What can hang from each mark
L: E
E: H K L Y
V: X
S: K X
K: E S
Y: E
X: S V

(in the rows, 128 means zero)
Known rows, with every way that one mark hangs from another
L[E[H K[S] Y]]: [154 118 133 124 141 142  96  98 155 109 115 119 135 149 157 145 130 158
  64 104]
Y[E[H K[S[X]]]]: [155 101 123 131 166 117 159 145 136 104 150 137 106 147 144  99 129 138
  98 120]
L[E]: [ 45 126 184 122 114  80 102 139 160 112 188 112  81 117 144 143 175 119
  77 107]
L[E[K[S]]]: [ 85 110 140 119 132 104  80 126 171 102 161 107  92 129 139 143 152 133
  70 112]
E[K[S[X]] L Y]: [113 153  80 147 118 208  81  80 166 147  47 110 176  99 134 148  77 147
 123 116]
X[S[K[E[H Y]]] V]: [133 129 104 153  95 104  99 152  50 135 111 153 128 200 106 120 122  86
 155 159]
Y[E[H K[S[X]] L]]: [137 109 117 120 164 142 150 149 142 117 133 114 129 141 148 110 113 139
 126 117]
E[H K[S[X]] L Y]: [199 146  81 120 129 216 114  79 132 135  36 121 199 111 152 139  72 173
 126 116]
S[K X]: [144 133 148 129 126  88 199 119 147 150 167 150  85  83 110 125 183 100
 175 193]
Y[E[H]]: [ 95 115 163 132 142  89 157 157 127 103 171 143 100 139 148 103 147 120
  86 103]
X[S[K[E[Y]]] V]: [103 132 104 162  89 100  89 152  62 140 114 147 120 196  99 121 124  77
 153 159]
S[K[E] X[V]]: [154 110 150 145 123  92 209 154 133 181 186 144  95 125  91 113 161  97
 205 183]
E[H K[S] L Y]: [172 146  74 119 126 217  81  75 136 119  20 123 206 120 153 141  63 168
  95  98]
E[H K L]: [142 117 102  87 130 151 120 118 128 120  83 105 164 121 141 144 100 150
 111 142]
K[S[X]]: [105 169 137 130  85 120 109 128 125  97 153 169  90  48 135 104 146 129
 117  91]
S[K[E[L]]]: [ 84 114 149 117 132 119 146 115 166 148 144 127 139  97 106 140 140 107
 150 132]
S[K X[V]]: [142 131 132 148 110  77 187 151 124 164 167 151  72 123  98 114 175  81
 188 210]
X[S[K[E[L Y]]] V]: [ 95 136 102 158  89 115  83 153  66 145 105 136 132 193 101 127 116  78
 165 160]
V[X[S[K]]]: [116 186 156 121 130  81 113 123  78 101 153 123  91  96 103 154 175 126
 148 139]

Rows
[134  98 153 102 146  96 123 129 152 109 159 106 105 151 149 145 157 145
  74 132] -> L[E[H K]]
[ 75 111 116 139 157 136 126 148 167 125 143 105 113 132 134 115 118 122
 124 117] -> Y[E[K[S[X]] L]]
[126 181 163 131 136 103 120 113  86 118 145 121 116 100 103 158 159 137
 153 121] -> V[X[S[K[E[Y]]]]]
[158 132  94 121 132 197 109  81 140 142  32 107 202 135 148 156  75 160
  98 127] -> E[H K L Y]
[192 119 157 121 146 147 225 106 150 181 141 133 155  96 119 132 143 135
 206 162] -> S[K[E[H L Y]] X]
[127 135 126 120 119 133 111 106  86 121  99 139 158 143 127 139 125 114
 151 138] -> X[S[K[E[H L Y]]]]
[ 92 143  94 153  79  76  78 162  53 119 118 152  90 189 102 119 142  62
 146 183] -> X[S[K] V]
[ 73 136  82 114 115 163  58 114 159 111  84 107 144  93 127 141  93 133
 105 111] -> E[K[S] L]
[ 94 105 116 159 149 105 130 161 149 120 160 129  82 157 123 100 129 110
 103 126] -> Y[E[K[S[X[V]]]]]
[106  96 126 120 166 127 145 149 149 122 133 102 130 159 144 123 116 130
 105 124] -> Y[E[H K L]]
[135 119 145 120 139 146 158  97 155 152 114 136 169 111 118 141 125 125
 144 126] -> S[K[E[H L Y]]]
[143 178 162 106 140 103 130 127  75 112 150 113 123  99 108 155 157 143
 172 126] -> V[X[S[K[E[H L]]]]]
[107 130 170 120 114 172 137 112 138 150 112 124 195  99 142 138  94 160
 119  58] -> K[E[H L Y]]
[183 112 145 125 127 115 218 157 122 184 167 132 123 129 101 116 147 112
 225 182] -> S[K[E[H L]] X[V]]
[112 121 130 153 127 132  90 117 166 134 134 109 108 152 138 140 137 135
  88 122] -> L[E[K[S[X[V]]] Y]]
[146 108 138 100 141 110 104 125 147  94 151 116 108 138 151 137 148 151
  72 113] -> L[E[H K[S]]]
[179 137 151 120 100 138 154 156  98 121 168 169 131  88 130  88 115 155
 151  65] -> K[E[H] S[X[V]]]
[ 46 101 127 139 157 121 122 150 172 130 141  93 115 148 131 128 120 113
 104 125] -> Y[E[K L]]
[115 107 112 119 162 141 128 146 145 106 125 114 134 147 147 112 108 136
 105 107] -> Y[E[H K[S] L]]
[188 146 146 143  99 168 147 128 106 137 133 170 158  97 134  96  98 163
 142  54] -> K[E[H Y] S[X[V]]]
[211 123  91 111 123 129 133 129 102 102 112 155 118 124 133 108 116 151
 106 141] -> E[H K[S[X[V]]]]
